What can hang from each mark
K: J N U
R: E J K
J: N R
N: E J K U
U: E J K R
E: J K N U

Each row was made from one small tree. The marks that hang from a mark follow it in brackets, in alphabetical order. Every link used is in the known rows. Write each row's tree.
Known rows
N(E J(R) K): [ -8 -22 -11  21 -21  32  81  -5 -12  -1 -15  -1 -13 -17   8  32 -19   9
  13  33   7  -7  25  19 -11  31]
J(N(K(U))): [-15 -16  44 -16 -27  13 -12 -27   1   7  18   2  36 -18  40 -46   7 -15
  11 -16   3  -2 -61  24   5  -5]
N(K): [-27  -4  23 -49 -27 -22  10 -14   3 -25   4  -6   4 -28  19 -21   3 -17
  13  32 -11 -15 -44  31  -9 -10]
U(E K(N)): [-18  62 -10  -4  -1 -20   7  18  27  -7   3   1 -24   7  15 -16  19  10
 -24  15   8  -7  -5   8   3 -43]
K(J(R) N(E) U): [  5  -8 -30  88   7  37  22 -19  15  35 -14   8  15 -16  -3  32  78  -4
 -41  -2  22  -2  16  15   1   2]
E(K N(J(R) U)): [ 11 -71   0  17   1   2  18  -3 -58  47  24  27   2  12  17  19 -36 -12
  46 -14   8  31  35  -2  16  44]
N(E(K(U)) J(R)): [-11 -46 -12  47 -18  22  44 -12 -17   9 -17   8  -3 -19  -1  24   0  -8
  13   8  -1  11  34  25   0  32]
R(J): [ 22   2 -13 -42  20 -41 -28   2   3 -36 -17  -6   4 -12 -16  13   9  -6
  -6  19 -21 -16 -32  -6 -30   2]
J(N): [ 13  35  17 -43  -3 -42 -21 -11   4 -24   7   1  39  -9  10  -5  10  18
  -3  13   7 -30 -35  13   0  -1]
E(J K): [-13  -5   9 -64 -14 -49 -19 -12   5 -27  -7 -18   7 -13  -4   1 -24 -36
  16  22 -44 -20  19  11  18   6]
N(J K(U(E R))): [-47 -38  -4  59  -3  58  35  11 -27  19 -19 -11 -29   0   2 -15   2   7
   1   5  -1  42 -13  19 -47 -10]
U(E): [-17  37 -12 -22 -14 -39  13  19  12 -38  -6 -17   1 -13 -28  17   8  33
 -17  42   6 -16   2   9 -30 -21]
U(E(N) R(J K)): [  9  27 -11 -16  36  17 -23  38   5  -8  32  -2 -40  48 -31 -38 -31  -9
 -10 -39   7  17   4 -65 -30 -21]
J(R(E)): [ -1  22   6  -4 -17 -19  31   5  15 -43  -1 -10  16  19 -44  30   6  28
   3 -11  -1   8  -7   1 -14   3]
R(E(J K)): [-14  35  11 -55 -21 -35  -4  -3  19 -43   0 -26  -6  -3 -24   8 -45 -26
   9   2 -49 -25  31  -2  20   2]
J(N(E)): [ 19  54   3 -23 -15 -22  12   1  14 -26  11   6  24 -28   0   6   8  35
 -13  33  25 -58  -9  15   2   0]
E(J(R)): [ 12 -30   3 -18 -13 -22  12  -3  -7 -16 -19 -19  26  15 -30  37   5   5
  15   9 -19  13  22  -2   0  22]
R(E(K U) J(N)): [ 30  33  16 -17  13  -4 -37   4  32  -5  29   9   4  18 -18  -9 -66 -29
  28 -72 -24 -14 -11 -40  18  32]
J(N R(E(U))): [ 27  11  28  28 -16  12  12   8  14   3  25  11  36  33 -36  22 -23  27
  30 -59  16  19  -7 -19  13  33]
J(R(K)): [ -4 -22  24 -41 -17  -8  15 -11  14 -29   3  -3   6  22  -5 -14  11 -14
  14 -13   1  27 -13  10  -6   2]
U(J(N)): [ 18  17  -5 -41  30 -31 -47 -14   5 -18 -27  -5  22  -9  15  -1 -10  24
  -4   4  -6 -32 -30  -4   4   6]
N(J U(E)): [ -1 -30 -22  30  -4   9  37  21 -41  10 -24  -6 -19 -16  -2  40   0  45
   0  54  13  19  34  25 -38   6]
R(K(N(J) U(E))): [-24   5 -21  37   6  23   9  -1  11  23  -5 -10 -25   1  34 -17  26 -14
 -28  13   0  18  35  10  -5 -26]
J(N(E(U) K) R): [ 14 -22  31  33 -41  48  48   1  15  29  35  19  19   0   0  -2 -25   7
  44 -30  34   0 -10  -5  21  42]
U(E J): [-14  19 -33 -17  17 -28 -13  14  12 -33 -41 -23 -17 -13 -21  19 -10  40
 -18  35  -6 -18   3  -9 -24 -13]
J(N R): [ 19  11  15 -15  -3 -22   5 -12   8 -13   6   2  50  23  -8  13   8  25
  10 -25  16  -1 -23   1  -1  20]
E(N): [  5  17   4 -42  -7 -61 -26   5 -20 -13  28  12  20 -20  -1  -4   2   5
   0  36   7 -26 -17  -6   8 -12]
K(J U(E(N) R)): [-15   0 -18  64  26  30 -24  15 -32  26   5   6  -3   8 -32  -1  22  10
 -41 -14  20  27  -1 -23 -28 -28]

Write each row's tree
[-10  64  -6 -31  12 -30 -23 -13  -2 -18  24   4  -3  -9 -11   7 -48 -39
 -25 -14 -20 -34  21 -22  27 -11]
R(E(K(J) N))
[  8 -41  18  -7   5  23  -7 -10 -45  10 -33  21 -16 -19  28  -1  19 -14
 -10  15   0  36 -31  41  -8 -15]
N(U(K(J)))
[ 15 -25   2  54  20  31  -8 -12   0  51 -11  31  -4  21  15  13  26 -36
   2 -40   1  47  -4   1  28   9]
E(U(K(J(R) N)))
[  3  58   5 -41  10   1 -18  -9  -1 -24  22   2 -13   3  -3 -12 -35 -34
 -39 -11  -9 -12  18 -29  18 -26]
R(E(N) K(J))
[ 13  14 -16  75  17  24   8  -5  24  35   2  10   8  20 -28  44  25 -13
 -10 -42   1  19  21 -14  15  18]
K(J(R(E(U))) N)
[  9 -16  -4  45  26  42 -27   2  -5  11 -24   8   4  -7  -3 -22  28  40
  -8 -16  21 -11 -37   5 -16   0]
K(U(J(N(E)) R))
[  4  46 -21 -17  25 -20 -24   8  18 -21 -26 -19   6   1  -7  10 -27  47
 -20   2   8 -31   1 -22  -8  -4]
U(E J(N))
[-21  27 -35  62  19   9 -12  -9  18  23 -16  -9   4 -16   1  16  62  -5
 -60  13   5  -3   9   8 -14 -31]
K(J N U(E))
[-23  48  -7 -37 -13 -53 -10  17   7 -16  41   0  -5  -4 -14 -11 -43  -5
  -1  10   5 -29  24 -25  12 -14]
U(E(K N))
[ 10 -19 -14  30  -4  41  41   4  -6  38   8  15 -39 -23  53  -4  31  -4
   1  46  18 -10  39  36   3   1]
R(K(N(E J U)))
[ -1   5   8 -63 -10 -56 -36  -4 -15  -4  28  -3  10  -8   2  -7 -47 -39
  19  14 -31 -30  34 -23  42   5]
E(J K N)
[ -2 -45  28  17  24  46 -37   0  -2  39  -2  13  -6  11  17 -43 -26  -5
  48 -51   1  16 -59 -11   2  24]
E(U(J(N(K)) R))
[ 41  46   2 -49   9  15  -5   1  34 -30  14  -1  -9   0   9 -24 -23 -10
 -15 -13   7 -39  -6 -24  -2   4]
R(J(N(E)) K)
[ -9 -26 -20  24  28 -19 -55 -17  10  21 -29   0   7 -25  31 -14  60  -5
 -12  14 -11 -11 -31  15   6 -15]
K(N U(J))
[ -6  44   8  -2  -6   4  25  -4  54 -15  27  -5  -5  42  -4 -14  19 -16
  -5 -41   1   9   7  -6  13 -11]
J(R(E K(N)))
[-11 -63  35  -7 -27  17   3 -19   0 -10   0   2  13  15   2 -29  33 -21
  16 -27   4  53 -27  17  -9  -3]
J(R(K(U)))
[ -6  16 -15 -19  18 -15   0 -15  11   9  -4   0 -16  -5  51 -13  19 -30
 -11  31 -16 -10  17  20   9 -11]
R(K(N(J)))
[  7 -24 -33  92   0  30  44  -6  -4  38 -14  11   6 -14  11  37  57  18
 -10  21  19   1  34  21  -1  18]
K(N(E J(R)) U)
[-14  17 -14 -30  15  -9 -13  17   2 -33 -48 -12 -40   0   1  -6 -30  26
 -16  17  -7   7  -9  -5 -10 -28]
U(E J K)
[ 13 -46 -16  12  -2  12   6  13 -21   1 -32   7 -21 -45   2  16  19  42
   9  51  18 -20  -4  27 -17   8]
N(E U(J))
[ 16 -63  18  12  -8  33  15  -5   7  45  14  -4  -2  37  22 -10  30 -27
  32 -26  -2  43  36   4  20  14]
E(J(R(K(N(U)))))
[  2 -33  20 -27 -24  -1  15  -5 -18  16  30  -8  18  16  -1   3 -42 -25
  30 -12 -12   8  21 -34  30  22]
E(J(R) N(K))
[ 20 -63  35   2   2  29 -23  29 -67  39  19  24 -22  28  10 -33 -11  -3
  35 -15   4  50  -6  -7  11 -10]
E(J N(U(K R)))
[-50 -44  -2  42  10  54  -6  11  -1   9 -30 -18 -33   2  -7 -38   6  12
   3 -18  -2  34 -41  -1 -39 -19]
N(K(U(E J R)))
[ 16  43   4 -38 -13 -38 -15  16 -11 -23  24 -12   8   0 -30  18 -39   6
  -6  14 -21 -29  37 -35  25  -8]
R(E(J N))
